(in the rows, 128 means zero)
Known rows, with every way that one mark hangs from another:
V[J U[P[T]]]: [136 135 112 114 111 140  52 138 161 127  94  72 138 151 173 169 134 140
 155 111 123 134 125 142]
N[A]: [150 147 122 127 131 146 103 133 158 121 115  84 135 139 153 147 126 141
 161  97 126 137 132 169]
P[T[R[K]] U[V]]: [125 124 107 110 112 137 113 146 156 100 127  94 138 116 165 182 153 162
 164 109 126 166 101 139]
A[X]: [147 140 117 124 127 144  96 132 159 133 115  96 123 145 153 148 132 143
 154 101 123 152 116 147]
J[V[K[R] U[P[T]]]]: [124 151 118 112 115 160  50 133 164  98 115  92 145 127 163 177 135 143
 159 129 112 142 111 160]
K[R[T[P]] V[J U]]: [114 146  94 100 118 153  66 154 159 111 108  86 134 116 176 138 115 129
 143 100 106 133 135 128]
U[V[J]]: [131 132 104 101 118 145  95 128 151 120  89  82 149 136 171 152 116 137
 159  97 122 153 129 148]
T[P[U] R[K[V[J]]]]: [107 135  91 110 114 144 102 147 149 106 130  98 148 104 178 142 132 140
 147 101 102 137 132 141]
T[R]: [121 144 119 129 126 141 113 134 164 127 114  90 146 134 145 140 134 152
 153 101 115 160 126 152]
J[V]: [133 146 108 120 120 153 100 127 158 115 112  90 144 133 154 152 118 125
 157 111 119 151 132 159]
X[J[V[K U[P[T]]]]]: [133 140 105 112 105 157  39 132 166 105 103  82 159 137 169 182 126 127
 165 123 120 134 109 153]
T[P[U] R[K]]: [122 143 111 126 118 133 127 149 158 110 147 104 136 110 159 145 149 146
 148 110 105 138 129 144]
V[J K[R] U[P]]: [120 147 126 109 113 145  59 126 157 119  94  95 148 127 168 151 125 148
 151 113 102 129 127 161]
U[P[T[R]] V[K]]: [107 137 110 107 134 149  79 133 171 102 113  83 157 138 166 192 147 163
 166 116 123 163  99 150]
J[V[K[R[T]]]]: [115 157 113 101 121 156 107 130 168 100 118  99 149 105 150 160 119 141
 154 116 113 152 118 151]
J[V[U[P]]]: [130 141 110 127 127 151  48 127 160 114 110  91 132 146 162 177 125 122
 156 121 118 138 133 163]
A[N X[J[V[K[R]]]]]: [143 153 119  93  93 151  95 126 161 115 125 103 165  99 144 150 112 145
 155 114 121 138 110 160]
N[A[X[J[V]]]]: [163 145 101 122 125 162  58 131 168 125 127  95 153 133 150 155 110 131
 162  95 135 142 111 170]
P[T[R[K]]]: [118 138 109 124 119 145 132 140 161 121 124  90 139 125 155 165 149 167
 158 108 117 165 116 128]
J[V[K]]: [131 149 114 118 121 157 103 121 154 101 111  93 149 126 158 153 119 128
 158 116 112 148 127 166]
K[V[J U[P]]]: [116 130 100 113 121 150  39 130 149 123  85  82 135 146 183 164 118 129
 154 104 113 134 136 150]
N[A[X]]: [162 145 120 131 138 150  83 134 161 128 125  93 124 145 151 153 129 146
 158  94 132 142 117 167]
U[P[T] V]: [121 133 104  99 127 146  80 140 168 116 106  77 139 150 172 192 141 148
 167 114 131 152 111 137]
T[P R[K]]: [111 146 104 130 131 145 134 141 160 119 139 101 138 121 158 146 142 151
 148 108 103 149 135 134]

Rows:
[171 142 110 134 123 166  31 126 156 106 119  96 145 133 158 159 111 124
 161 102 126 135 107 183]	N[A[X[J[V[K U]]]]]
[121 139 117 122 118 144  50 134 164 113 102  77 156 139 168 169 140 155
 154 113 114 144 113 154]	V[J K U[P[T[R]]]]
[127 155 118  99 112 129 114 161 175 109 138  96 133 105 153 139 138 138
 146 110 113 127 124 138]	K[R[T[P[U]]]]
[139 147 120 101  99 149  43 126 162 114 124 105 154 113 152 176 118 141
 154 123 119 126 111 163]	A[N X[J[V[K[R] U[P]]]]]
[100 126  92  99 126 147  86 133 164 120 113  88 155 130 175 199 142 169
 161 109 123 163 112 128]	U[P[T[R[K]]] V[J]]
[129 134 117 120 106 133 125 147 158 112 131  94 136 115 155 164 155 161
 158 111 120 155 109 139]	P[T[R[K]] U]
[174 139 105 135 123 161  28 133 160 120 122  94 140 139 154 158 111 123
 160  97 133 138 112 174]	N[A[X[J[V[U]]]]]
[133 150 133 123 112 148  92 131 150 108 102  98 132 124 156 135 129 146
 154 111 102 142 123 160]	V[K[R] U]
[121 131  99  90 120 145  69 136 166 121  95  73 153 145 179 185 131 147
 164 108 131 148 116 138]	U[P[T] V[J]]
[128 150 120  97 112 142 103 148 157  85 128 101 146 106 169 139 136 139
 157 114 105 134 115 162]	T[P[U[V[K[R]]]]]
[102 138  83 104 133 153 124 149 156 107 126  96 119 119 178 171 131 133
 151 107 109 140 138 111]	R[K[V] T[P]]
[131 130 102 119 113 152  61 132 140 118  81  80 133 139 178 141 112 125
 153  97 112 143 137 149]	K[V[J U]]
[127 147 122 105 111 144  84 134 157 111  94  90 140 114 161 145 119 145
 148 106 109 140 124 145]	V[J K[R[T]] U]
[121 129  97 108 114 153  36 139 154 119  87  71 136 149 186 173 128 135
 158 107 121 138 124 139]	K[V[J U[P[T]]]]
[127 139 109 117 124 135  94 152 164  99 135  92 147 122 162 146 140 137
 154 105 116 148 118 157]	T[P[U[V]] R]
[134 138 117 112 112 145  54 131 157 113  92  75 143 144 177 171 135 142
 157 117 116 131 120 150]	V[J K U[P[T]]]
[130 142 128  97 107 140 103 136 153  92 111 102 145 108 162 149 133 148
 162 111 112 147 108 167]	P[U[V[K[R]]]]
[109 131  97 117 120 152  32 141 161 119  97  73 148 142 176 171 133 148
 156 104 119 151 117 142]	K[V[J U[P[T[R]]]]]
[134 160 104  84 103 150  98 144 175 106 147 100 161  92 148 158 115 136
 147 117 120 127 114 138]	A[N X[J[V[K[R[T[P]]]]]]]
[164 142 112 122 124 150  75 137 166 137 119  92 144 139 151 146 120 143
 161  88 133 137 112 160]	N[A[X[J]]]
[154 141 107 103  97 145  91 130 160 128 123  92 154 121 146 159 111 130
 155 109 134 139 120 151]	A[N X[J[V]]]
[165 139 100 125 124 162   4 140 174 121 127  84 143 149 161 190 126 134
 164 107 141 133  99 163]	N[A[X[J[V[U[P[T]]]]]]]
[114 160 110  93 117 146 114 144 170 110 118  90 154 105 164 133 121 143
 145 107 103 130 131 136]	V[J K[R[T[P]]]]
[115 123  89 108 118 150  85 135 142 113  93  91 119 122 183 175 118 133
 151 100 115 144 136 120]	R[K[V[J U]] T]
